Known rows, with every step that occurs:
furi tezez sabod rimud gogu: [ -8.7  58.1  57.6   9.2 -11.8  16.2 -15.7 -30.0  -8.6  -6.0  -4.7  14.7
  12.3  -2.7 -15.9 -26.0  43.0  15.1 -22.7 -45.6   8.0 -32.5 -35.9]
furi tezez sabod rimud lipiv: [-11.9  51.1  45.4  35.2 -26.5   9.3 -13.3 -63.0 -31.9 -12.3  -6.7 -12.4
  13.4  11.6 -15.1 -24.9  41.5  10.0 -11.3 -55.7  13.4 -34.4 -55.6]
lipiv rimud furi tezez sabod: [-12.9  48.5  37.3  17.3 -36.7   2.9 -26.5 -29.8  88.7  -4.6  -9.9  19.9
   0.9  -9.9   0.1 -21.1  26.9  14.1 -25.1 -23.9  -9.2 -26.1 -78.3]
rovat lipiv: [ -8.6  49.0  46.9  14.6 -31.2  -4.6  -5.6 -59.2 -80.3  35.9  -4.8 -13.3
   2.6  -8.9  11.5 -14.1  14.8   2.5 -13.8 -38.7  10.6 -56.5  -3.1]
gogu rimud sabod: [-18.2  45.0  48.1 -31.5   2.0  10.7 -21.8 -28.9  -0.2  34.2  -3.7   1.8
   4.2  20.4   4.0 -17.0  47.2  14.1 -32.4 -33.1  14.9 -35.8 -18.7]
rimud sotem: [-31.7  29.5  55.5 -27.5  -1.1   2.3 -21.6 -40.0 -33.9  43.7 -15.2  -9.9
  -5.3  23.3 -16.4 -21.4  18.4   3.0 -33.7 -20.8   6.9 -23.3 -34.3]
sotem rimud furi tezez sabod: [-10.8  32.3  39.9   3.0 -28.8   2.6 -16.4 -36.7  73.6 -10.4 -20.0   7.1
   6.6 -19.7  -3.6 -21.2  23.3  11.5 -27.4 -35.2  -4.1 -29.6 -75.0]
rimud sabod tezez: [ 16.1   9.1  36.5 -39.3 -20.8   4.5 -16.5 -43.6 -39.4  -2.5  -7.8  -9.1
   5.4  13.7  -2.9 -17.1  41.2   9.0 -19.9 -49.0   8.9 -11.8 -32.0]
gogu rimud: [-55.1  51.0  53.2 -10.1  -7.6   8.3 -24.9 -45.2 -24.4  64.2 -22.7   7.5
  13.9  34.9  10.6 -12.8  23.8  -1.8 -18.0 -44.9   7.1 -39.3  -0.5]
tezez sabod rimud lipiv rovat: [ 12.3  49.3  34.3  30.0 -34.9 -11.0 -23.2 -48.9  34.3   6.9  15.8  23.5
 -47.4  45.2 -25.4 -28.5  24.0   7.3 -27.0 -50.9  -5.8 -34.9 -50.1]
sotem rimud: [ -1.6  20.9  52.3 -17.4  -4.1 -16.4   4.7 -69.3 -32.3  27.0 -38.8 -14.7
  12.3  11.2  -3.4 -20.8  13.3  -3.4 -29.5 -43.7   5.2 -40.3 -33.7]
furi tezez sabod rimud: [ -4.9  54.5  51.2   4.1 -38.9  18.3 -22.3 -42.7 -23.8 -21.8 -29.4   7.2
  19.8  18.2 -12.4 -25.7  12.7   0.6  -9.7 -60.9  -4.2 -25.8 -44.3]
rovat lipiv rimud: [  0.0  84.1  46.6  33.7 -35.5 -15.6 -11.9 -54.8 -29.7  37.1   1.7   8.9
  -2.8  26.2   8.9 -18.6  29.3   9.8 -19.9 -21.1  -6.6 -45.0 -25.0]
gogu rimud furi tezez sabod: [-28.8  42.0  40.3   5.8 -30.2  11.1 -26.7 -28.5  75.9   2.7 -14.2  15.2
   8.0 -11.5   1.5 -18.4  26.6  12.4 -24.5 -34.8  -3.8 -28.9 -63.7]
sabod tezez furi: [-18.8  26.6  34.4 -19.4 -29.9   2.8 -32.9 -33.2 -25.8  -5.8 -11.2   3.0
  -4.3   3.6  18.1 -17.0  -1.7   0.9 -13.9 -56.9  -4.8 -22.3 -35.6]
bisu tezez sabod rimud: [ -0.7  56.2  44.1  21.2 -35.2  14.1 -21.6 -38.7 -22.0 -14.8 -35.4   1.0
   8.9  11.4  -5.8 -22.6  17.4   3.7 -13.3 -52.9  -3.0 -33.7 -25.0]
furi tezez: [-30.6   9.3  45.2  -6.9 -27.6   1.5 -18.7 -68.0 -34.9  24.4 -18.8  10.0
  40.5   8.1 -15.4 -16.7  27.9  -5.1  -6.4 -21.2  -6.3 -25.0 -75.4]
sotem rimud lipiv: [-10.2  27.7  46.0  19.5  -2.4 -14.5   5.7 -81.9 -36.8  21.6 -13.1 -28.6
   7.5   6.2  -9.0 -21.3  41.1   7.2 -24.6 -44.1  20.0 -44.1 -48.5]
gogu rimud sabod tezez furi: [-17.9  35.5  37.1 -35.4 -19.9   9.2 -31.2 -20.4 -14.8 -11.3  -1.4   2.1
  -0.3   9.0  15.1 -16.5  17.9  11.1 -22.2 -59.9  -0.8 -21.9 -31.5]
bisu rimud: [-29.8  14.3  50.1  44.2 -14.3 -13.7  -9.8 -56.9 -31.4  39.4 -39.9  -4.2
  14.5  12.6  -3.4 -15.6  30.9   1.1 -19.3   6.1   1.7 -36.7 -39.6]
sotem rimud sabod tezez furi: [  0.6  25.1  36.5 -37.5 -18.4   1.1 -21.2 -29.0 -18.5 -24.1  -6.6  -5.6
  -1.3   1.3  10.7 -19.2  13.4  10.5 -25.3 -59.1  -1.2 -22.0 -42.2]
rovat lipiv rimud bisu: [-10.3  76.8  49.9   7.2 -19.8  -6.3  -6.9 -36.8 -39.2  33.5  36.2 -20.0
  -3.8  21.0  -1.1 -24.3  41.3  13.9 -32.4 -21.7   7.8 -34.0 -28.3]
sabod tezez: [ -3.0   8.3  38.0 -21.8 -29.4   0.6 -18.8 -56.1 -56.7  14.3 -20.8  -6.4
   8.4  17.5   1.0 -15.3  21.2  -3.1  -9.6 -54.1   3.1 -13.5 -24.9]
tezez sabod rimud furi: [-13.1  56.7  49.0  23.4 -26.0  12.6 -23.4 -24.2   2.9  -2.3 -18.9 -22.9
  -4.3 -14.1  15.5 -26.9  20.5  22.3 -22.0 -48.9  12.9 -35.1 -35.1]
furi tezez sabod: [-13.5  32.0  36.6   1.9 -36.1   6.4 -28.0 -39.6  66.6   0.4 -20.2  26.5
   2.3  -5.4  -6.0 -18.2  14.1  -1.0 -19.8 -30.9  -8.3 -26.8 -67.6]

Rows:
[ -4.5  79.3  54.3  29.4  -9.7  -7.5  -8.2 -38.7 -13.3  34.9  17.3  16.2
  -3.3   2.2  -0.6 -21.2  54.3  21.7 -30.1 -17.4   6.9 -46.6 -22.1] : rovat lipiv rimud gogu
[ 24.8   6.2  40.6 -48.5 -13.1  -2.1  -1.9 -51.2 -43.2 -12.6 -15.1 -18.0
  13.5  14.7  -8.2 -18.7  43.3  10.2 -26.5 -57.4   8.0 -13.5 -34.3] : sotem rimud sabod tezez
[ 11.8  28.8  35.3  17.1 -20.4 -27.5  -7.9 -66.2  27.1  25.6  12.6  14.3
 -40.1  41.2 -26.5 -25.7  29.9   5.5 -34.7 -41.2  -4.5 -39.1 -56.1] : sotem rimud lipiv rovat
[ 22.6  29.8  36.8 -28.0 -24.1  -0.8 -16.7 -42.2 -24.2  -3.8  -1.2  -0.6
   3.5  28.1  -4.0 -18.6  48.8  13.7 -23.4 -42.1   0.6  -8.9 -39.2] : lipiv rimud sabod tezez
[  2.1  49.1  34.7 -19.5 -30.6   1.0 -24.8 -24.6 -23.3 -22.2   9.4   1.1
  -5.1   4.3  15.8 -18.1  20.2  16.0 -22.2 -52.5  -4.9 -26.1 -37.1] : rovat lipiv rimud sabod tezez furi
[-16.5  34.2  37.3   9.8 -34.1   7.0 -26.4 -31.0  77.1  -3.4 -14.4  13.1
   1.8 -19.8   0.4 -20.0  21.6  10.6 -23.2 -29.0  -3.2 -28.2 -73.2] : rimud furi tezez sabod
[-14.6  48.8  48.5  34.4 -18.4   5.5 -12.1 -70.3 -75.3  10.3  -9.0 -24.1
  10.0  18.4  -7.8 -24.7  38.4   7.4  -9.6 -54.4  20.7 -38.9 -36.2] : sabod rimud lipiv
[-30.5  24.9  51.9   6.9 -28.0  10.1 -14.4 -55.7 -50.7   1.3 -15.0 -13.2
  49.3  -3.0 -10.8 -23.0  38.8  13.4  -6.5 -32.7  -0.5 -24.0 -78.1] : sabod rimud furi tezez
[-14.8  43.8  36.0  20.9 -22.1 -15.0 -22.0 -54.0  30.1  44.0  19.9  25.4
 -39.0  52.7 -19.9 -22.1  35.5   6.6 -29.7 -41.5  -3.1 -38.5 -40.0] : gogu rimud lipiv rovat
[-10.7  38.0  28.5  17.2 -26.1   2.6 -21.8 -25.6  67.5   6.9  -7.7   4.4
 -12.7 -15.6  -1.4 -16.6  29.4   7.6 -31.6 -19.3  -1.6 -34.4 -39.6] : rimud bisu tezez sabod
[-49.3  53.0  54.9 -22.3  -0.1  10.3 -15.3 -29.6 -35.3  53.1  20.1 -20.4
   8.9  27.3  -1.0 -20.2  37.4   5.5 -30.9 -38.4  17.2 -29.7 -10.9] : gogu rimud bisu
[-17.6  53.6  56.6 -12.7 -13.7  13.3 -12.6 -35.0 -79.0  15.0  12.8 -32.4
   9.4  23.0  -9.0 -28.9  26.8   4.8 -23.4 -48.0  16.4 -25.4 -23.1] : sabod rimud bisu
[-13.7  51.6  44.7  32.9 -25.9  10.5 -19.9 -26.2   1.0  -5.0 -21.7 -23.3
   4.4 -19.9  12.6 -24.4  30.5  24.8 -21.6 -41.2   8.9 -36.7 -37.3] : bisu tezez sabod rimud furi
[ -1.7  21.1  41.3 -44.1 -14.8  10.4 -16.1 -39.2 -41.2   6.2  -6.7  -6.2
  14.8  26.4  -1.7 -14.6  48.5  10.9 -20.7 -58.3   8.7 -13.1 -18.4] : gogu rimud sabod tezez
[ 10.9   2.7  40.3 -18.1 -18.4  -0.9  -8.7 -44.7 -44.5  -6.1 -15.0 -12.5
  14.4  15.0  -8.7 -16.0  51.6  12.5 -21.1 -32.4   6.3 -11.8 -37.6] : bisu rimud sabod tezez
[-31.6  41.9  36.3   7.5 -21.1   4.7 -25.3 -26.6 -33.9  -4.4   0.9 -11.7
   9.6  -6.3   7.7 -18.9  19.5   9.3 -20.1 -33.2  -5.5 -35.6 -39.2] : sabod rimud bisu tezez furi
[-18.1  49.9  56.2 -13.1 -12.4  14.1 -19.0 -29.2 -32.8   1.3 -22.7 -11.2
   4.6  25.5 -26.3 -25.0  25.2   9.7 -31.9 -38.7   0.5 -21.4 -31.8] : bisu tezez sabod rimud sotem
[ -2.4  59.8  30.5  29.4 -32.2  -2.0 -15.1 -26.4  57.9   3.0   3.0   4.5
 -11.5 -12.0  -1.0 -16.7  37.5  13.6 -32.3 -18.3  -6.2 -39.3 -36.7] : rovat lipiv rimud bisu tezez sabod
[ -9.3  22.8  35.9 -17.1 -22.0   1.8 -26.0 -24.6 -16.4 -20.1  -7.1  -2.4
  -0.1   1.2  10.9 -17.4  20.5  12.1 -22.1 -42.5  -3.1 -20.8 -44.5] : bisu rimud sabod tezez furi
[ -8.0  57.5  44.5  37.3 -23.8   8.4 -15.6 -58.2 -28.2  -5.3  -9.1 -16.0
  -2.5  12.1  -6.6 -25.4  33.9   9.4 -14.0 -58.4  18.0 -38.5 -40.0] : tezez sabod rimud lipiv
